Every row comes from one small tree of marks. The marks that hang from a mark follow it in brackets, in the order of their numbers. Every link used is in the known rows. Which tree was each row made from?
Known rows
Z_853{Z_216{Z_746}}: [-31.5 -20.1   7.4  14.0   6.3  13.9  -4.8   2.9  18.3  -0.3  12.0  11.5
 -15.3   3.4 -18.1  -3.2   9.9  -4.0  11.2  10.2  14.0   1.2   1.4]
Z_886{Z_163{Z_853} Z_582{Z_133{Z_127 Z_368}}}: [-16.6   0.7  26.8  10.7  23.4   7.4  -7.1  -3.9  31.0  10.6 -36.2   4.6
  -3.0  -5.1 -37.3  -7.4  10.9   6.6  15.2  15.9  18.7   6.4   5.9]
Z_216{Z_746{Z_873} Z_853}: [-33.3 -16.4  11.5  22.2  -0.1  -2.4 -13.1 -11.3  28.9  -2.5  20.8  26.6
  -7.6  -1.4 -12.5   2.4  14.0  -5.2   6.0  17.0  24.3  -8.0  -3.4]
Z_886{Z_163}: [-26.3 -18.9  -0.5   3.5  19.8  16.9   3.7  -7.6  26.4  -5.4 -16.7  13.5
  -8.4   0.9 -21.9   1.3  -2.8   6.6  16.5  19.2  24.4  -3.1  -7.5]
Z_368{Z_133}: [ -6.3  -4.2  -2.0   0.6  16.6  17.6   2.6  -6.8  22.7   2.3 -12.4  25.2
 -13.3   1.2 -22.8  -4.7  -4.5   4.1  23.1   3.0  22.9  -8.8   2.1]
Z_853{Z_163}: [-23.9 -14.0   3.4   9.8  20.8  16.0   0.7   3.6  22.2  -5.9 -12.8  21.1
 -12.1  -1.2 -27.9   3.6  -1.8   3.7  24.5  15.9  30.3  -1.5  -5.8]
Z_163{Z_886{Z_582{Z_133{Z_368}}}}: [ -5.3  13.0  17.5   8.7  16.5   2.7  -5.7   5.0  25.6  15.2 -24.9  23.9
  -3.3  -1.5 -40.5 -14.2   3.4  -3.6  17.0   4.6  21.8  -2.1  16.1]
Z_886{Z_582{Z_133}}: [-10.6   8.6  21.4   6.6  16.0  10.7  -4.3  -1.2  14.1  11.1 -19.4  25.8
  -7.4  -2.5 -27.4 -10.3  -5.7   1.0  15.1   8.9  26.6 -11.4  11.0]
Z_853{Z_216}: [-27.9 -18.0   4.1   8.4   8.7  16.4   0.4   7.0  14.9  -2.9   4.9  13.9
 -12.2   0.6 -23.7  -1.9   1.5   0.9  12.5   9.1  18.3   1.2   4.0]
Z_368{Z_133{Z_127}}: [ -0.5   6.4  -3.5   0.3  18.8  18.5  -0.9  -7.6  21.2  -3.1 -18.0  15.7
 -16.5  -7.7 -28.2  -6.9  -5.3  -1.0  20.0   3.7  20.1  -8.7   7.8]
Z_127{Z_133{Z_582}}: [ -7.6  -6.7  11.5  -4.8  13.2   2.2  -4.6  -3.6  13.6   7.0 -21.4  27.0
  -3.7   4.2 -25.4 -10.5 -18.7  -8.6  27.8  15.5  18.5 -18.9   5.3]
Z_163{Z_853{Z_216{Z_746}} Z_886}: [-28.3 -20.5   9.3  15.7   9.5  -3.5 -14.6   6.4  32.6  -0.1  12.7  15.4
  -8.9   9.5 -26.4  -6.0  27.6  -5.7  22.9   4.2  13.3  11.1  -1.3]
Z_886{Z_163{Z_853{Z_216{Z_746}}} Z_582}: [-40.9 -31.4  21.4  19.5  15.2   3.3 -10.7   0.8  29.0   3.4 -14.1   9.6
  -6.8   7.2 -13.2  -5.0  24.0   1.0  17.4  18.9  19.9   7.6  -9.6]
Z_216{Z_746 Z_853{Z_163}}: [-38.8 -16.0  11.1  21.2  10.2   1.8 -11.8  -7.9  27.8  -8.7   2.5  28.4
 -14.6   2.0 -21.6   1.5  13.2  -2.0  19.1  20.5  28.9  -4.6  -9.4]
Z_873{Z_746}: [-20.7 -15.1   2.0   5.6  13.7  12.5   6.5  -6.3  24.8  -3.8  11.1  24.4
 -12.6  -2.9 -14.4   2.2  -7.7  -4.3  22.0  12.8  29.9 -14.3   0.9]
Z_133{Z_368 Z_582{Z_886{Z_163{Z_853{Z_216}}}}}: [-25.2 -20.8  19.0   7.3  12.6   9.9   2.0  10.5  37.4  11.1 -21.8  14.1
   2.7   5.6 -42.8  -4.1   8.2  -4.9  19.8  28.3  18.4  14.6   3.9]
Z_133{Z_127 Z_368 Z_582{Z_886{Z_163}}}: [ -8.4   4.2  10.9   1.6  18.2  14.4   3.2   3.6  33.4   5.3 -37.7   8.7
  -1.6  -9.3 -48.9  -6.6  -7.7 -13.4  14.8  31.8  20.8   2.8  12.0]
Z_163{Z_853 Z_886{Z_582}}: [-13.8  -4.4  14.1  11.3  16.8 -12.3 -12.9   8.3  31.7   2.5 -13.3  27.6
   0.1   4.9 -27.2  -8.9  14.2  -5.4  27.5   5.1  27.3   0.9   1.3]
Z_133{Z_127 Z_368 Z_582{Z_886}}: [  0.4  14.2  12.4   1.7  13.7   9.1   0.9  10.5  28.5   6.9 -26.2  14.6
  -1.5 -10.4 -50.2  -8.1 -10.7 -17.1  15.4  24.4  20.8  -0.7  18.8]
Z_133{Z_127 Z_368 Z_582}: [ -0.8   5.8   8.8   4.6  14.4   5.0  -3.2   9.3  23.4  -0.4 -24.1  10.9
  -4.4 -12.5 -39.8  -4.4  -8.5 -12.7  12.1  18.0  16.2  -3.3  17.7]
Z_886{Z_582{Z_133{Z_127 Z_368}}}: [ -3.9  19.2  22.9   8.4  16.9  10.3  -4.5   2.4  18.1  12.7 -27.1  12.4
  -7.4 -11.3 -39.1 -11.1  -3.9  -2.1   9.4   9.4  19.9  -4.7  19.0]
Z_216{Z_853{Z_163{Z_886{Z_582{Z_133}}}}}: [-25.9   2.5  19.0  17.4  15.6  -0.5 -13.7  -3.4  23.6  -0.2 -20.9  35.9
  -9.2  -1.9 -37.3  -9.4  10.2  -1.4  23.0  15.3  33.9  -5.7   4.9]
Z_163{Z_853{Z_216{Z_746}} Z_886{Z_582}}: [-27.8 -16.7  19.1  20.4  10.4 -10.0 -18.5  10.6  29.8   5.6  -0.1  18.9
  -5.6   7.9 -22.5 -11.3  29.2  -9.7  22.5   5.4  17.9   8.3   1.5]

Write each row's tree
[ -1.0   3.8   3.2  -4.3  21.7  22.2   1.3  -9.2  27.9   2.6 -40.9  18.7
 -10.0  -6.1 -38.0 -11.4  -7.2 -10.7  24.4  23.3  24.3  -7.2   9.2] => Z_368{Z_133{Z_127 Z_582{Z_886{Z_163}}}}
[  6.8  12.9   4.8  -4.1  17.1  17.8  -0.2  -2.9  23.8   4.3 -30.4  24.5
 -10.0  -6.8 -39.1 -13.0 -10.2 -14.1  24.5  16.2  24.2 -10.4  15.1] => Z_368{Z_133{Z_127 Z_582{Z_886}}}
[ -1.7  26.2  16.8  -0.1  15.6  22.5   5.1  -1.5  26.7  15.3 -16.7  11.8
  -7.6  -8.9 -56.8 -10.1  -8.7  -2.0  12.4  14.4  19.3   1.8  19.5] => Z_582{Z_133{Z_127 Z_368} Z_886}
[-35.2 -27.2  15.3  29.4  11.0   7.2 -14.4  12.2  24.8   4.8  -5.1  14.2
 -10.7  -0.6 -22.1  -5.8  27.7 -12.4  17.0  15.0  23.2   8.8   0.4] => Z_853{Z_163{Z_886{Z_582}} Z_216{Z_746{Z_873}}}
[-35.3 -16.5  17.4  31.5   7.3  -8.3 -20.5  -2.8  32.7  -0.5  -2.3  30.8
  -7.1  -1.8 -19.9  -3.1  25.4 -12.0  16.0  19.9  32.3  -2.6  -4.1] => Z_216{Z_746{Z_873} Z_853{Z_163{Z_886{Z_582}}}}
[ -3.4  17.0  12.8   3.1  16.2  18.0   0.2  -2.4  21.0   7.1 -14.0   7.5
 -10.7 -11.1 -45.7  -5.4  -6.2   2.9   9.3   7.2  13.5  -1.5  17.7] => Z_582{Z_133{Z_127 Z_368}}
[-35.1 -23.5   5.0  19.8  14.7  12.4  -9.7   7.9  25.5  -2.9  -2.2  13.1
 -17.2   3.8 -29.3  -4.1  21.6  -7.1  23.1  12.4  18.6   9.5  -1.7] => Z_853{Z_163{Z_886} Z_216{Z_746}}
[-21.2  10.8  18.0  17.1  17.0  -0.2 -16.7  -4.1  22.2  -4.3 -25.3  28.0
 -11.7  -9.0 -41.7 -11.0   9.5  -5.8  20.6  15.7  31.7  -5.5   9.5] => Z_216{Z_853{Z_163{Z_886{Z_582{Z_133{Z_127}}}}}}
[-35.5 -30.5   6.3  25.3  10.3  12.9 -11.2   8.0  27.7   0.1   6.5  11.7
 -13.4   0.3 -25.5  -0.4  26.3  -7.9  17.5  13.5  19.2  10.7  -2.1] => Z_853{Z_163{Z_886} Z_216{Z_746{Z_873}}}
[ -6.4   0.9  14.6  -8.0  12.8   6.0  -0.4  -3.2  18.3  13.2 -23.7  30.2
  -0.8   6.0 -35.1 -14.5 -20.9 -12.6  30.2  21.7  23.4 -16.4   6.7] => Z_127{Z_133{Z_582{Z_886}}}
[ -2.8  -1.2   8.2  -2.3  21.9  14.5  -2.8  -7.9  34.0   2.9 -36.3  18.9
  -7.0  -1.9 -38.3  -9.6   1.6  -7.4  29.7  21.2  23.3  -1.6   5.6] => Z_368{Z_133{Z_127 Z_582{Z_886{Z_163{Z_853}}}}}
[  5.9   5.9   1.3  -1.1  17.9  14.0  -4.4  -4.0  18.9  -1.9 -28.5  20.9
 -12.4  -8.8 -30.1  -9.2  -7.9 -10.2  22.3  10.7  19.7 -12.4  14.3] => Z_368{Z_133{Z_127 Z_582}}
[-24.4 -15.1  16.2  16.0  12.4  -7.9 -13.9  14.3  27.4   3.2  -6.6  21.0
  -3.0   6.0 -27.5 -10.4  21.5  -5.8  23.4   4.4  21.5   8.1   4.2] => Z_163{Z_853{Z_216} Z_886{Z_582}}
[-19.6  -4.8  23.8  13.5  13.1  -1.4 -15.1   8.4  23.8  10.5  -8.6  21.2
  -5.0   5.2 -35.0 -13.7  21.3  -1.6  22.9   1.6  18.5   7.2  10.8] => Z_163{Z_853{Z_216} Z_886{Z_582{Z_133}}}
[ -6.5   2.4  14.1   2.1  11.3   8.0   4.7  10.9  30.4  12.5 -20.0  25.7
   1.9  -0.1 -43.8  -6.0  -9.8 -12.1  18.3  23.5  24.1  -0.8  12.3] => Z_133{Z_368 Z_582{Z_886}}
[-16.5 -13.0  17.4  -6.1  17.7   3.0  -2.9  -7.6  28.0  11.8 -29.5  24.9
   2.1  10.7 -34.0 -11.2  -9.3  -5.9  34.9  26.2  21.8  -7.9  -3.5] => Z_127{Z_133{Z_582{Z_886{Z_163{Z_853}}}}}
[ -5.1   2.2  17.9  -5.1  11.8   4.8   2.5   2.0  24.4  19.7 -27.2  25.2
   2.1   5.2 -42.4 -13.3 -19.2 -10.9  26.6  21.4  18.1  -8.9   9.2] => Z_127{Z_133{Z_368 Z_582{Z_886}}}
[ -5.7  -5.2  14.5  -2.3  12.4   0.4  -1.0   1.3  19.3  13.7 -25.2  22.0
  -0.3   3.4 -33.5  -9.5 -16.5  -7.1  24.6  15.1  13.9 -11.5   8.4] => Z_127{Z_133{Z_368 Z_582}}
[-14.5   6.6  20.6   8.1  22.9  16.6  -1.8  -5.6  24.0  10.2 -41.6   4.6
  -7.3  -9.8 -37.6  -9.2  -0.4   2.9   8.9  18.4  19.9  -0.5  10.9] => Z_886{Z_163 Z_582{Z_133{Z_127 Z_368}}}
[-12.6  -7.0  16.1  -5.8  15.8   9.4   4.3  -4.0  28.5  17.9 -37.4  19.6
   2.2   6.5 -41.1 -12.1 -16.1  -7.4  26.8  27.7  18.1  -5.8   3.2] => Z_127{Z_133{Z_368 Z_582{Z_886{Z_163}}}}
[-20.7 -10.7  13.9   4.4  16.1  12.3  -4.7   3.5  28.5  -1.9 -23.8   8.4
  -4.6  -3.7 -41.2  -7.5   5.1 -12.3  20.6  29.5  20.4   5.9   6.8] => Z_133{Z_127 Z_582{Z_886{Z_163{Z_853{Z_216}}}}}
[-13.6   9.6  20.3   1.6  21.6  20.3   2.3  -6.8  38.5  13.3 -24.8   4.7
  -4.2  -3.2 -56.0  -6.2   4.5   6.0  17.8  20.8  17.9  11.7   7.5] => Z_582{Z_133{Z_127 Z_368} Z_886{Z_163{Z_853}}}
[-42.9 -42.5  11.7  19.0  11.0  10.9  -7.7  -3.8  34.0  -0.2   8.1   4.2
  -6.8   5.5 -13.9   4.8  25.9   4.9  12.9  18.1  15.3  12.4 -12.4] => Z_886{Z_163{Z_853{Z_216{Z_746{Z_873}}}}}
[-34.4  -8.8  16.1  24.7  12.0  -8.6 -19.1  -3.0  30.4  -3.5 -11.4  33.1
 -11.1   2.3 -24.5  -7.4  20.1 -10.4  22.2  19.3  32.0  -4.3  -4.6] => Z_216{Z_746 Z_853{Z_163{Z_886{Z_582}}}}
[ -1.5  20.6  13.7   5.9  19.2   4.6 -10.9  -0.2  19.3   5.6 -26.1  20.2
  -8.6  -8.3 -39.3 -16.6   1.3  -9.5  17.5   5.6  23.3  -8.0  17.9] => Z_163{Z_886{Z_582{Z_133{Z_127}}}}
[ -0.2  21.3  16.1   7.9  18.4   3.3  -8.1   4.1  24.1  11.1 -28.9  16.2
  -6.0  -8.6 -45.3 -15.6   2.4  -7.7  14.6   5.5  19.6  -1.9  20.7] => Z_163{Z_886{Z_582{Z_133{Z_127 Z_368}}}}
[-25.1  -8.1  20.3  18.9  17.0  13.6  -6.4  15.3  21.7  11.4 -25.2  14.8
 -10.4  -0.9 -44.4 -10.6  15.5  -1.3  20.9   9.3  21.1  11.9  11.6] => Z_853{Z_163{Z_886{Z_582{Z_133{Z_368}}}} Z_216}
